(in the rows, 128 means zero)
Known rows, with every step that occurs:
c > z > q > y: [141 147 126 117 130  95  85 111 158 124  80  88 115  77 146 111 152 149
 120 148 163 130 126]
z > h > q > n: [161 143 164 144 114 177 121 144 142 210  87  83 156 107 170 171  96 151
 143 131 148  98 111]
h > c > z > q: [144 135 109 118 118 111  88 110 140 101  67 115 139  42 213 129 139 148
 102 140 158 143 142]
k > q > y: [118 171 175 111 142 153  88 141 142 151 118  97 123 147 129  69  88 145
 141 120 140 112 115]
h > k > q > n: [107 118 151 124  88 163 102 142 141 204  96  92 131 152 172  83  86 133
  87 114  90 112 129]
n > q > y: [136 158 150  97 143 183  85 133 130 165 126 102 111 114 123  80  85 107
 151 112 135 104 106]
k > y: [105 116 187 141 136 116 106 126 151 117 133 102 105 129 102 113 124 142
 111 129 127 134 146]
h > q: [126 151 147 133 136 156 109 130 118 178  97 114 134  83 193 108 120 126
 152 121 117 121 125]
c > z > h > n > q > y: [163 123 166 131 113 139  98 133 147 140  73  67 125  93 144 156 140 136
  94 153 159 121 125]
z > q: [122 143 123 114 143 126 108 125 145 170  86 100 146 106 174 128  95 122
 131 123 149 127 135]
z > h: [138 139 167 143 142 135 125 130 152 153  95  78 169 148 143 175 115 132
 105 149 158 106 127]
h > q > n: [149 147 145 130 109 167 115 147 118 214 103 114 126  86 167 128 111 152
 170 117 115 108 107]
q > y: [139 161 161 100 136 118  96 125 143 136 130  96 118 121  95 117 134 151
 133 134 135 101 112]
c > k > h > n > q: [132  97 206 112 133 155 105 150 152 166 113  83 138 141 143 119 137 127
  61 132 112 100 151]
p > z > h > n: [193 122 143 146 115  95 114 158 140 155  75  46 165 111 147 190 161 124
  71 156 146 128 142]
k > n > q: [114 115 171 107 130 174 114 173 129 190 128 101 122 157 129 112  71 111
 119 120 153 121 146]
z > h > q: [143 146 165 146 135 169 116 130 141 182  83  83 162 104 190 156 104 130
 128 134 149 108 126]
k > c > z > h > q: [134 139 166 134 122 136 100 129 163 131  58  89 164  95 206 105 125 168
  96 154 187 121 139]
h > n > q: [140 112 159 108 118 173 114 157 110 189  94  99 123 107 161 142  90 100
 116 115 112 127 135]
h > c > q > y: [157 152 135  92 129 160  64 128 130 114  87 120 113  51 169  99  95 179
 136 115 137 106 122]
c > q: [129 143 143 127 157 152  90 140 128 148  80 110 119 112 147  94  98 155
 149 124 124 107 123]
p > h > q: [158 151 166  89 128 161 104 145 124 183  84  73 153  75 203 142 135 120
 130 128 129 113 132]
c > k > n > q: [112  99 177  87 139 165 102 154 154 168 102 101 116 149 109  92 130 124
  76 120 126 100 158]

Rows:
[196 139 120 143 128 119  83 145 142 123  63  67 163  77 178 147 139 145
  90 147 160 121 136]
p > z > h > c > q
[142 129 182 153 124 106 104 134 144 102 135  97 160 110 192 137 138 155
  85 165 160 130 139]
k > h > c > z
[199 144 131 157 112 125 105 155 140 185  80  58 161  93 160 159 149 137
 116 146 149 116 120]
p > z > h > q > n
[140 140 156 104 123 165  92 160 149 168  73 113 139 119 155  81  67 200
 141 123 158  95 120]
k > c > q > n
[145 138 153 161 129 127 107 118 146 137  66  82 144  86 183 142 160 141
 111 160 157 126 128]
c > z > h > q
[153 115 174 126 121 183 120 151 134 190  80  72 153 124 164 184  79 110
  99 128 146 113 133]
z > h > n > q
[147 140 198 156 115 156 118 161 134 207 149  91 151 130 176 134  96 156
 144 138 136 106 116]
k > h > q > n
[141 133 154 159 135 100 114 118 156 113  76  78 149 121 146 157 168 142
  93 173 164 124 129]
c > z > h
[131 135 167 132 126 116 107 129 170 112  66  86 169 123 175 117 131 168
  81 164 192 119 140]
k > c > z > h
[180 156 104 114 129  86  80 137 151 150  90  64 137  82 139 115 148 129
 112 136 155 127 130]
p > z > q > y
[140 119 165  66 103 163  83 145 153 170  56  60 158 100 212 100 106 144
  61 126 126 102 151]
p > h > k > c > q
[172 135 149 126 118 177  97 142 145 154  69  94 154  91 175 169  77 178
 122 130 161  97 119]
z > h > c > q > n
[114 120 151  89 100 159  69 128 160 161  71  91 126 106 185  48  84 167
  71 114 118  98 141]
h > k > c > q > y
[172 143 151  71 127 162  81 146 128 133  66  85 150  59 204 142 115 151
 112 127 141 110 136]
p > h > c > q
[152 137 155 129 127 147 113 124 147 129  86  92 174 104 183 181 107 143
  94 142 163 112 133]
z > h > c
[ 99 109 150 105  97 135 102 124 157 159  83  95 155 130 197  79 107 138
  50 127 115 113 152]
h > k > c
[121  96 173 123 101 181 112 148 157 202  92  63 152 157 170 143  72 110
  54 128 142 107 152]
z > h > k > n > q
[116 144 179  91 148 149  81 128 165 137  94  98 116 141 110  59 143 151
  94 120 116  94 133]
c > k > q > y
[157 138 150 127 135 170  93 131 144 133  65  95 159  88 191 156  83 161
 110 132 162 105 130]
z > h > c > q
